Each row was made from one path, in order. Every step used is in the known rows, and no mark comes twice. Write each row's path.
Known rows
nufi/rofo/mamem/dedoki: [  0  -6   1  -9  -7 -13  -7   7 -10   2  13  -7   2  -4   9  -2   0  -5
  15   0 -35 -11   4   5]
rofo/mamem: [ -5  -3 -11  -3  -9   3  -9  -2   7 -15  -1   3  13 -16  -2 -15  16   3
  -4   3 -19  -3  -5   1]
dedoki/disodiz/vopa: [ 27  12  -3 -22   3   2  -5   0   4   6 -12   2  -7   7  -4  13 -25   9
 -15  14   5  -3 -54  18]
buni/dedoki: [ -2   6  -4 -16  -3  -3   0  -8  14  23  11  12   9  26  -6  -1  25   1
   4 -22  -6  -9 -13 -10]
vopa/disodiz/dedoki/buni: [  0  -8  -4 -13  -4   2   9   2 -10 -22  -1  -1   9  -1   4   0   3   9
   4 -19   8  19  12  -2]
puzik/mamem/rofo/nufi/dedoki/disodiz/vopa: [-21  -4   0  -1   1   0   0  -7  20   5   2   4 -10  -4   1   3 -27   4
   4  25   3  13   1   9]
disodiz/puzik/mamem: [-3 -5  3 23  3  6  9  4 -2 -3 -5 -1 -1  6  4 -8  8 -7 -6 -6  9 -3 17 -6]
mamem/dedoki/buni: [ 16   3 -16   1 -19  -6  -1   4   5  11  -7 -27   4  18   3  -4  17  -8
   5 -11  -2  -5  11  -5]
nufi/rofo/mamem: [ -4  -7   5  -7  -2  -6 -10   6 -17   0  11   6   2   1   8   0 -14  -3
  13  -2 -34  -6   0   2]
vopa/disodiz/puzik/mamem/rofo/nufi/dedoki: [-10 -11   2  16   2   1   9   0 -10 -24   1   6  -2 -20  11  -1  -6  -5
  -8  11  14   8  18   4]
mamem/dedoki/disodiz: [ 23   5  -8 -23  -9  -5   2   4  13  10  -3 -24  -4   2  -3   0  14  -2
   5  11   5 -16 -18  18]
buni/dedoki/disodiz/puzik: [ 13   7   5 -16   8   7  -1   2  16  17  14   7  -6  25 -11   9  15   4
   0 -16   6 -20 -30  -3]
puzik/mamem/vopa/disodiz/dedoki/buni: [-18   3   2   4   3 -10  10  -1 -11 -11 -13   1  11 -10   4   1   2  11
   5 -15   4  28  24 -10]
rofo/mamem/vopa/disodiz/dedoki/buni: [ -4   3  -3  -2  -1  -3  -8  -2 -10 -29  -2  -3  17 -27  -4  -5  12   9
  -4 -14 -20  12   3  -8]
dedoki/buni: [  8   0  -9  14  -9  10  -9   4 -10   7 -12  -4   2  35   2   4 -14  -3
   1 -20   2   8   8 -17]
puzik/mamem: [-19  -2  -5   3  -5  -4   9  -2   5   3 -12   6   8   1   7  -9   6   4
   5   2   5  13  17  -1]
vopa/disodiz/puzik/mamem/rofo/nufi: [-14 -13   3  12   4   2   9   6 -10 -31  -1   4  -4 -20  13   0  -6  -4
  -3   3  13  12  22   6]
disodiz/puzik: [ 14  -3   3  16   3  11   3   3 -10   1  -3  -4  -2  14  -1  -5   5 -13
  -9 -10   4 -12   1  -4]
puzik/mamem/vopa: [-16   7   1   5   2 -10   6  -5  -9   4 -15   3  11  -6   2  -3   1   4
   3  -5  -1  18  14  -7]
disodiz/puzik/mamem/rofo/nufi: [-13 -11   7  21   7  10   4   4   6  -6   4  -4 -12   5   2  -4  -8  -9
   2  -1   7   0  22  -2]
mamem/vopa/disodiz: [  7  10   5  -5   6 -10   1  -6 -36 -11 -15   2  13 -14   1   7  -6  -3
  -6 -12  -3  16  -4   0]
nufi/rofo/mamem/dedoki/buni: [  2  -6   0  -3  -8 -10 -10  10 -11   1  12  -8   0   4  10   1  -5  -4
  16  -6 -34  -8   8  -1]
rofo/nufi: [-13  -5 -12  16  -7   5 -21  -1   8  10   6   4 -10  -3   1  -3 -22  -7
  -2  21  -4   3   6  -4]
puzik/mamem/dedoki/disodiz: [ -7   1  -7 -10  -7 -10  10   3  19   4  -8 -12   0  -7   5  -5  16   6
   8  11   9   1   7  10]
burum/buni/dedoki/disodiz/puzik/mamem: [  8  16   8   4  -9 -12  -3  -2   1  16  -9  22 -10  23  -3  13  -8  -8
   5 -19  -1  -4  -2  -6]

Which path is each row?
[ -9  -9   6  25   5  10   4  -2   5   2   6  -2 -10   4   0  -4  -7 -11
  -3   8   7  -5  19  -4]  disodiz/puzik/mamem/rofo/nufi/dedoki
[ -5   1   8 -11  10   7  -4   3  27  13  21   7 -15  19 -10  11   3   5
   7  -8   6 -14 -18  -2]  buni/dedoki/disodiz/puzik/mamem/rofo/nufi
[  7   1  -5  24  -2  11 -23  -6   9  22  11   5 -17  -5  -7   1 -27  -8
 -15  43   4 -14 -11  -4]  rofo/nufi/dedoki/disodiz/puzik
[-18   4   2   3   3 -13  10  -4 -16 -10 -17   6  12 -18   8  -1   2   6
   1  -4   4  24  17  -2]  puzik/mamem/vopa/disodiz
[-25  -8   2  -1   2   4  -1  -5  19   6   4   3 -11  -3  -1   1 -23   2
  11  23   7  10  10   8]  puzik/mamem/rofo/nufi/dedoki/disodiz
[  6  -4   4 -15  -4  -9  -8  10  -8   1  13  -7  -3  -4   7   3  -6  -2
  15   4 -30 -14  -6  10]  nufi/rofo/mamem/dedoki/disodiz
[  8   8   1 -27   4   3  -4  -1  19  21  12  10  -2  24 -10   9  13   8
   5 -14   3 -14 -33   0]  buni/dedoki/disodiz
[ -2  -7  -2 -22  -2  -1  13  -2  -7 -22   1   2  12 -12   3  -4  10   8
   4 -11   7  14   6   7]  vopa/disodiz/dedoki
[-19   3   3  -3   4 -12  12  -4 -10 -11 -11   3  13 -18   3  -2   6  10
   4  -9   3  26  19  -4]  puzik/mamem/vopa/disodiz/dedoki
[ 16   5  12  -1  15  11   1   9  -3  -1  -7  -4 -14   4  -6  10 -13   3
  -4   4  16  -8 -19   7]  dedoki/disodiz/puzik/mamem/vopa
[ -5  -9   4  -8   3  13 -13  -9  12  13  14  -3 -18   8 -10   7 -39  -9
   9  25  -1  -3 -10  13]  mamem/rofo/nufi/dedoki/disodiz
[  0   3  -1   5   2  -3  -6  -1 -16 -31  -4   1  15 -34  -1  -7  14   2
 -11  -6 -19   3  -1  -2]  rofo/mamem/vopa/disodiz/puzik
[  4   6   5 -13   8   4   2   3  20  15  14   8  -6  21  -9   8  17   7
   2 -15   8 -16 -22  -4]  buni/dedoki/disodiz/puzik/mamem
[  0   2   8  24   9   2   7   2 -13  -2  -8  -3   1   2   1  -3   5  -7
  -7 -12   5   1  15 -10]  disodiz/puzik/mamem/vopa
[ 24   7   3   7   2   9  -1 -10   0  24  -1   5  -3   6 -10   1  -5  -3
 -18  30  12 -20 -23   1]  nufi/dedoki/disodiz/puzik/mamem
[ 11   5 -15 -15 -13  -7  -8   1  21 -14   0 -15   7 -26  -3 -10  23   7
  -8  15 -19 -12 -23  13]  rofo/mamem/dedoki/disodiz/vopa
[  6  10   9 -12  12   2   1   1  13  16  11   7  -4  18 -11  11  15   7
   1 -18   5 -13 -23  -7]  buni/dedoki/disodiz/puzik/mamem/vopa
[ -2  -7  -2   8  -1  -6  17   6 -12 -28  -7  -2   5 -20  15  -5  16  -3
  -6  -2  14   6  20   6]  vopa/disodiz/puzik/mamem/dedoki
[  6   8   7 -14   8  -8   5  -7 -28 -11  -8  -3  14 -14  -5   5   0   3
   0 -18  -4  18   0  -2]  mamem/vopa/disodiz/dedoki
[  4  -4  -3 -11  -4  10   1   0   8   7   4 -12   5  28 -11  -3   2   9
  11 -29  -1  10  10 -14]  disodiz/dedoki/buni
[ -5  -8   1  10   2  -1  15   6 -17 -29  -8   6   5 -17  15  -3   7  -2
  -8  -4  15   9  17   4]  vopa/disodiz/puzik/mamem
[ -1   0  -6  27  -2   9 -20  -5  13  21  11   7 -16  -9  -5   0 -25  -5
 -14  45   7  -9  -4  -5]  rofo/nufi/dedoki/disodiz/puzik/mamem
[  1  -3  -1  19  -2   0  12   5   5  -2  -4 -13  -1   1   5 -10  22  -9
  -4  -4   7  -8  21  -3]  disodiz/puzik/mamem/dedoki
[ 28  10  -2  -6  -2   7  -6 -14  -3  30  -3   6   0   9 -12   2  -9  -2
 -15  32   7 -19 -34   5]  nufi/dedoki/disodiz
